Every row comes from one small tree of marks. Brackets hold a mark, then the marks that hang from it, in alphabetical order. Every link used is in the known rows. Which tree was each row made from?
(in the rows, 128 means zero)
Known rows:
[N L X]: [132 138 156 156 106 105 126 162 111 179 145 141 146 117  84 136 146 168
 129 112]
[W X]: [116 157 149 156 162 119 118 150 152 156 131 136 122 119 101 101 151 109
 110 128]
[H [L W] N]: [107 158 135 173  89 199 163 115 137 156  98 108 111 126 173 103 160 165
 141  99]
[L [W H N] X]: [ 77 156 135 170 144 121 117 106 112 177 108 150  67 137 145 111 162 132
 110 110]
[N W]: [114 145 142 161 144 113 148 138  93 157 133 132 104 103  76 138 142 132
 129 124]
[N L [W H]]: [116 147 160 179  99  79 130 137 105 191 139 132  86  99  38 170 149 129
 120 114]
[W N X]: [134 170 152 150 164 128 113 146 163 172 130 136 106 130  99  81 158 121
 115 125]
[X [H [N L]]]: [151 149 135 198  88 150 153 146 142 178 129 117 105 121 156 146 159 173
 136  97]
[H L]: [ 99 143 135 155  57 167 139 136 134 167  93 116 114 121 120 108 149 148
 134 121]
[L W [X H]]: [ 78 136 113 193 125 149 149 115  95 170 117 142 100 126 181 124 156 146
 122 108]
[L [W N]]: [122 158 140 165 129 142 133 123 124 174 124 131 102 122 141  83 153 141
 135 115]
[W H N X]: [118 167 154 160 182 110  92 136 155 184 124 145  77 129  78 101 162  97
  97 128]
[K [N L [W H] X]]: [129 156 166 164 141  75 141 151  76 196 172 154 106 116  27 208 152 142
 125  99]
[L W]: [103 145 137 171 121 135 141 128 113 156 126 131 119 110 141 101 147 124
 132 119]
[L [W N] X]: [ 94 160 133 161 131 138 137 117 117 168 116 142  97 139 163  93 158 156
 127 106]
[K X]: [133 136 147 155 187  82 118 152 112 129 128 133 120 113 126 124 133 158
 114 136]
[L [W N [X H]]]: [127 167 133 189 175 156 124 121 143 197 132 135 101 125 142  83 166 122
 120 115]
[N L W X]: [135 142 161 159 130  92 141 154  81 183 155 140 137 104  41 160 144 169
 131 109]
[X [H [L W]]]: [ 91 139 117 194  58 196 153 111 114 193  96 117 108 115 160 109 158 150
 139 110]
[N L]: [129 148 153 167  59 112 133 156 139 173 133 124 123 113 100 127 146 151
 136 112]

Write each row's tree:
[140 137 129 166 167 144 123 142  93 189 127 149 107 130 120 116 154 162
 121 119]	[W [N [X H]]]
[119 144 118 185  83 206 159 126 137 169  89 110  92 130 172 128 161 171
 134 106]	[X [H L N]]
[107 144 113 184 148 159 154 130 117 148 108 136  84 141 193 144 160 167
 117 103]	[L [X [H N]]]
[ 87 133 145 156 135 130 128 123  70 185 111 142  97 113  36 161 152 141
 111 121]	[N [W [H L]] X]
[ 78 159 127 169  93 195 164 108 132 150  88 118 103 143 198 112 164 182
 132  93]	[H [L W X] N]
[126 139 126 161 106 187 130 130 105 206 101 135 107 136 121 110 160 183
 130 114]	[W [N [X [H L]]]]
[108 151 132 196 167 150 132 126 132 180 136 136 117 113 141 101 160 108
 116 117]	[L [W [X H]]]
[134 147 132 173 129 143 150 141 112 168 118 122 104 131 150 161 147 175
 133 116]	[K N [X [H L]]]
[144 186 172 165 134  93 156 159 141 189 176 131 123 117  49 167 156 131
 134 101]	[K [N L [W X]]]
[124 149 121 187 112 193 174 118 107 175 101 110  83 118 125 153 160 174
 136 104]	[X [H L [N W]]]
[ 88 154 127 155  86 183 156 124 141 144  83 119  98 148 174 126 161 184
 126 101]	[H [L X] N]
[109 163 143 182 100 139 158 127 138 160 129 126 116 134 182 130 162 186
 134  84]	[H [N [L W X]]]
[100 166 148 167 138 166 120 126 171 165  96 121  82 133 112 121 169 122
 102 115]	[W [H L N] X]
[154 156 148 200 139  97 152 144 111 183 165 128 124 117 157 167 149 177
 140  99]	[K [N [L W]] [X H]]
[119 144 138 148 126 181 146 138 118 152 104 127 126 135 134 124 156 184
 127 107]	[H L [N X]]
[103 169 151 156 119 152  99 125 168 199  95 129  76 135  78  96 168 113
 105 124]	[W [H L] N X]
[136 177 150 202 109 134 153 144 149 210 168 131 126 123 133 142 166 127
 137  92]	[K [N [L [W [X H]]]]]
[120 147 131 167 125 164 174 134  66 197 134 139 111 125  84 186 156 166
 139 103]	[K [N W [X [H L]]]]
[160 161 165 160 131  70 139 168 127 157 162 128 129 123 116 165 140 175
 135 110]	[K [N L] X]
[ 73 153 134 153  73 151 114 113 133 189  77 136  61 148 119 118 165 154
 111 114]	[W [H [L X]] N]
[ 99 152 150 152 135 130 148 130  71 190 131 147  93 126  43 191 155 138
 124 108]	[K [N [W [H L]] X]]
[127 162 130 200 196 171 146 123 145 165 132 128 107 123 176 109 168 127
 117 105]	[L [W [X [H N]]]]
[150 151 148 180 135 108 167 155  71 207 175 146 122 117  69 201 153 170
 142  94]	[K [N L W [X H]]]
[133 167 168 171 134  94 135 152 139 187 156 127 125 104  39 139 153 132
 123 113]	[N L [W X]]
[170 144 144 195 165 108 136 152 131 157 137 117 110 119 162 155 149 202
 124 107]	[K [X [H [N L]]]]
